Each row was made from one small tree. Brackets hold a mark, then the marks that hang from it, in alphabetical order. Every link used is in the known rows. Write each row's tree.
Known rows:
[zedumuk rariz]: [ 0.06 -0.22  0.04  0.07 -0.04 -0.07 -0.06 -0.34 -0.15  0.28  0.27  0.06
  0.42  0.03 -0.06  0.05  0.10 -0.08  0.20  0.05 -0.39 -0.12  0.14]
[bolunum [remud [pivi talin] [rariz bifana]]]: [ 0.11 -0.32 -0.02  0.02 -0.06  0.11 -0.04 -0.06 -0.16  0.07  0.11  0.05
  0.38 -0.06 -0.03 -0.04  0.04  0.03  0.44  0.02 -0.26 -0.35  0.09]
[bolunum [remud rariz]]: [ 0.09 -0.21  0.03 -0.02 -0.13  0.09 -0.09 -0.16 -0.14  0.09  0.26  0.16
  0.46 -0.20 -0.04 -0.14  0.07  0.09  0.42 -0.08 -0.13 -0.28  0.15]
[rariz [remud pivi]]: [ 0.10 -0.29 -0.02  0.25  0.02 -0.10 -0.09 -0.21 -0.10  0.31  0.06  0.09
  0.33  0.09  0.06 -0.06  0.10  0.11  0.39  0.04 -0.25 -0.20  0.27]
[gami [remud bolunum pivi [rariz bifana]]]: [ 0.24 -0.22  0.26  0.16 -0.15  0.06  0.07 -0.17 -0.16  0.06  0.06  0.18
  0.38  0.28  0.07  0.21  0.20  0.26  0.47  0.20 -0.54 -0.46  0.24]
[rafer [bolunum [remud pivi]]]: [ 0.24 -0.28  0.15  0.11 -0.10  0.00 -0.11 -0.18 -0.04  0.16  0.00  0.04
  0.48 -0.09  0.05  0.00  0.08  0.19  0.48  0.00 -0.25 -0.10  0.21]
[zoka [momogur kore]]: [ 0.05 -0.11 -0.29 -0.07  0.15 -0.15  0.13 -0.22 -0.05  0.26  0.46  0.14
  0.08 -0.09 -0.24  0.06  0.25 -0.27  0.31 -0.04 -0.02 -0.01  0.27]
[kore [zedumuk [rariz [remud bolunum pivi]]]]: [ 0.20 -0.22  0.03  0.20  0.04 -0.14 -0.01 -0.40 -0.01  0.38 -0.01  0.18
  0.33  0.17 -0.05  0.03  0.16 -0.07  0.22  0.26 -0.36 -0.36  0.18]
[momogur [kore [zedumuk [rariz [remud bolunum [pivi bifana]]]]]]: [ 0.17 -0.15 -0.12  0.14  0.15 -0.02  0.08 -0.37  0.11  0.37  0.01  0.16
  0.21  0.06 -0.19  0.10  0.16 -0.21  0.33  0.14 -0.25 -0.33  0.28]
[gami [remud pivi rariz]]: [ 0.18 -0.18  0.13  0.16 -0.10  0.02  0.00 -0.17 -0.28  0.10  0.19  0.07
  0.35  0.17  0.03  0.00  0.02  0.21  0.35  0.09 -0.41 -0.25  0.14]
[gami [remud [pivi bifana talin]]]: [ 0.20 -0.13 -0.06  0.11 -0.01 -0.05  0.14 -0.06 -0.22  0.28  0.03  0.03
  0.36  0.09  0.04 -0.05 -0.17  0.05  0.35  0.04 -0.53 -0.07  0.15]
[momogur [kore [zedumuk rariz]] [zoka talin]]: [ 0.03 -0.11 -0.50 -0.04  0.25 -0.05  0.15 -0.47 -0.07  0.41  0.47  0.10
 -0.10 -0.17 -0.28  0.11  0.01 -0.56  0.12 -0.07 -0.27 -0.11  0.29]
[remud bolunum [pivi talin]]: [ 0.29 -0.17 -0.03  0.14  0.08 -0.08  0.15 -0.05 -0.16  0.47  0.05 -0.04
  0.51  0.20  0.03  0.00  0.05  0.10  0.27  0.01 -0.50 -0.26  0.31]
[gami [remud bolunum [pivi bifana talin] rariz]]: [ 0.24 -0.08  0.10  0.16 -0.10  0.11  0.13 -0.05 -0.19  0.24 -0.01  0.12
  0.48  0.24 -0.01  0.01 -0.02  0.19  0.39  0.05 -0.60 -0.37  0.23]
[kore zedumuk]: [ 0.22 -0.13 -0.14  0.03  0.00 -0.30  0.12 -0.34 -0.13  0.41  0.36  0.16
  0.20 -0.12 -0.14 -0.15  0.06 -0.25  0.18  0.18 -0.24 -0.11  0.17]
[zedumuk [rariz bifana [remud bolunum]]]: [ 0.03 -0.32  0.14  0.15 -0.11 -0.04 -0.12 -0.37  0.04  0.18 -0.01  0.28
  0.39  0.13  0.01  0.24  0.35 -0.02  0.43  0.20 -0.43 -0.43  0.23]
[zedumuk kore]: [ 0.05 -0.24 -0.18  0.05  0.07 -0.21  0.04 -0.28 -0.05  0.35  0.54 -0.02
  0.27 -0.21 -0.04 -0.08  0.22 -0.19  0.33 -0.01 -0.28  0.09  0.17]
[kore [zedumuk [rariz bifana [remud bolunum pivi]]]]: [ 0.17 -0.29  0.05  0.17  0.00 -0.15  0.01 -0.41  0.03  0.29 -0.02  0.24
  0.24  0.17 -0.06  0.15  0.25 -0.15  0.30  0.35 -0.41 -0.42  0.16]
[zoka [momogur [kore [zedumuk rariz]]] talin]: [ 0.03 -0.14 -0.44 -0.10  0.25 -0.10  0.13 -0.36 -0.03  0.28  0.41  0.22
 -0.11 -0.02 -0.22  0.13  0.22 -0.52  0.12 -0.03 -0.13 -0.01  0.26]
[fufur [rariz bifana remud]]: [-0.01 -0.32 -0.03  0.17 -0.21 -0.04 -0.03 -0.30 -0.14  0.10  0.11  0.18
  0.29  0.10 -0.08  0.05  0.37 -0.08  0.38  0.23 -0.26 -0.22  0.17]
[zedumuk kore rariz]: [-0.02 -0.29 -0.09  0.07  0.07 -0.11 -0.05 -0.39 -0.02  0.30  0.42 -0.04
  0.35 -0.07 -0.06  0.05  0.25 -0.21  0.25  0.04 -0.39  0.02  0.08]
[momogur kore]: [ 0.11 -0.13 -0.21 -0.01  0.08 -0.12  0.07 -0.26 -0.08  0.30  0.39  0.06
  0.20 -0.19 -0.16  0.00  0.14 -0.19  0.33 -0.05 -0.10 -0.09  0.29]
[remud pivi]: [ 0.20 -0.26  0.01  0.14  0.07 -0.10  0.06 -0.17 -0.20  0.34  0.26 -0.07
  0.36  0.12  0.02 -0.01  0.00  0.06  0.26  0.01 -0.37 -0.08  0.24]
[remud bolunum [pivi talin] rariz]: [ 0.24 -0.16  0.05  0.16 -0.02  0.07  0.07 -0.07 -0.22  0.37  0.15  0.01
  0.52  0.26 -0.11 -0.04  0.11  0.12  0.25  0.00 -0.48 -0.45  0.27]
[momogur [kore zedumuk] [zoka talin]]: [ 0.07 -0.08 -0.56 -0.06  0.25 -0.12  0.21 -0.40 -0.09  0.44  0.54  0.11
 -0.15 -0.26 -0.28  0.02  0.00 -0.55  0.17 -0.11 -0.20 -0.06  0.35]

Which tree is each row?
[ 0.01 -0.15 -0.44 -0.10  0.22 -0.07  0.14 -0.23 -0.07  0.25  0.48  0.18
 -0.06 -0.07 -0.15  0.10  0.21 -0.39  0.22 -0.19 -0.10  0.06  0.36]
[zoka [momogur kore] talin]
[ 0.12 -0.35  0.10  0.05 -0.08  0.14 -0.06 -0.13 -0.12  0.01  0.15  0.09
  0.38 -0.03  0.01  0.04  0.09  0.11  0.49  0.03 -0.24 -0.36  0.14]
[bolunum [remud pivi [rariz bifana]]]
[ 0.08 -0.27 -0.06  0.10 -0.05 -0.22 -0.04 -0.46 -0.01  0.26  0.13  0.28
  0.16  0.00 -0.12  0.05  0.22 -0.29  0.26  0.34 -0.30 -0.30  0.10]
[kore [zedumuk [rariz bifana remud]]]
[ 0.11 -0.32 -0.02  0.16  0.01 -0.18 -0.03 -0.43 -0.02  0.27  0.06  0.21
  0.16  0.11 -0.08  0.09  0.18 -0.22  0.26  0.35 -0.35 -0.32  0.10]
[kore [zedumuk [rariz bifana [remud pivi]]]]
[ 0.04 -0.37  0.02  0.23 -0.14  0.01 -0.02 -0.26 -0.15  0.11  0.02  0.08
  0.30  0.23 -0.04  0.10  0.32  0.00  0.38  0.24 -0.32 -0.24  0.17]
[fufur [rariz bifana [remud pivi]]]
[ 0.17 -0.22  0.08  0.27  0.01  0.02  0.01 -0.16  0.03  0.38 -0.10  0.19
  0.46  0.19  0.06  0.03  0.11  0.17  0.49  0.01 -0.42 -0.32  0.40]
[rariz [remud bolunum [pivi bifana]]]
[ 0.06 -0.40  0.01  0.21 -0.03 -0.12 -0.07 -0.23 -0.04  0.17  0.06  0.19
  0.19  0.10  0.05  0.13  0.23 -0.01  0.50  0.18 -0.31 -0.30  0.25]
[rariz bifana [remud pivi]]
[ 0.18 -0.25  0.08  0.28  0.01 -0.05 -0.04 -0.19 -0.02  0.35 -0.06  0.15
  0.45  0.19  0.11  0.04  0.19  0.22  0.45  0.05 -0.34 -0.35  0.38]
[rariz [remud bolunum pivi]]
[ 0.20 -0.24  0.10  0.10 -0.14  0.07 -0.14 -0.14 -0.12  0.15  0.03  0.05
  0.48 -0.07 -0.07 -0.09  0.08  0.13  0.42 -0.01 -0.25 -0.21  0.14]
[rafer [bolunum [remud [pivi talin] rariz]]]
[ 0.27 -0.15  0.24  0.19 -0.12  0.07  0.06 -0.15 -0.20  0.14  0.07  0.12
  0.48  0.27  0.08  0.10  0.11  0.33  0.40  0.11 -0.50 -0.40  0.26]
[gami [remud bolunum pivi rariz]]
[-0.03 -0.23 -0.43 -0.05  0.21 -0.10  0.07 -0.38  0.05  0.19  0.29  0.33
 -0.20  0.00 -0.19  0.21  0.33 -0.54  0.24  0.05 -0.11 -0.13  0.27]
[zoka [momogur [kore [zedumuk [rariz bifana remud]]]] talin]
[ 0.25 -0.20  0.21  0.20 -0.04  0.11  0.04 -0.16 -0.16  0.28  0.20  0.05
  0.52  0.30 -0.06  0.06  0.18  0.23  0.32  0.02 -0.46 -0.45  0.34]
[remud bolunum pivi rariz]
[ 0.22 -0.11  0.04  0.16 -0.02  0.17  0.13 -0.03 -0.15  0.40  0.10  0.06
  0.53  0.26 -0.16 -0.04  0.01  0.06  0.31 -0.05 -0.58 -0.40  0.30]
[remud bolunum [pivi bifana talin] rariz]
[ 0.13 -0.33 -0.01  0.21 -0.02 -0.10  0.01 -0.14  0.00  0.28 -0.11  0.20
  0.31  0.17  0.05  0.14  0.27  0.02  0.51  0.18 -0.42 -0.45  0.31]
[rariz bifana [remud bolunum [pivi talin]]]
[-0.13 -0.42 -0.07  0.14  0.01 -0.11 -0.15 -0.43  0.10  0.16  0.24  0.14
  0.21 -0.05 -0.02  0.17  0.42 -0.24  0.44  0.18 -0.36 -0.16  0.09]
[zedumuk kore [rariz bifana remud]]
[ 0.25 -0.12  0.24  0.18 -0.12  0.15  0.11 -0.13 -0.14  0.17  0.03  0.16
  0.48  0.27  0.03  0.08  0.03  0.28  0.44  0.06 -0.58 -0.37  0.28]
[gami [remud bolunum [pivi bifana] rariz]]
[ 0.07 -0.23 -0.16  0.22  0.04 -0.06 -0.02 -0.11 -0.09  0.40 -0.02  0.10
  0.34  0.06 -0.03 -0.14 -0.04 -0.03  0.38 -0.02 -0.35 -0.16  0.24]
[rariz [remud [pivi bifana talin]]]
[ 0.07 -0.10 -0.30 -0.06  0.17 -0.17  0.12 -0.35  0.00  0.29  0.39  0.18
  0.03 -0.03 -0.31  0.08  0.26 -0.39  0.21  0.11 -0.05 -0.08  0.18]
[zoka [momogur [kore [zedumuk rariz]]]]
[ 0.19 -0.21  0.09  0.10 -0.15  0.13 -0.10 -0.12 -0.07  0.17  0.00  0.08
  0.49 -0.07 -0.11 -0.09  0.01  0.10  0.45 -0.05 -0.31 -0.19  0.16]
[rafer [bolunum [remud [pivi bifana talin] rariz]]]
[ 0.18 -0.20  0.02  0.20  0.03 -0.08  0.03 -0.38  0.04  0.40 -0.05  0.22
  0.34  0.17 -0.09  0.02  0.10 -0.12  0.26  0.23 -0.43 -0.33  0.19]
[kore [zedumuk [rariz [remud bolunum [pivi bifana]]]]]
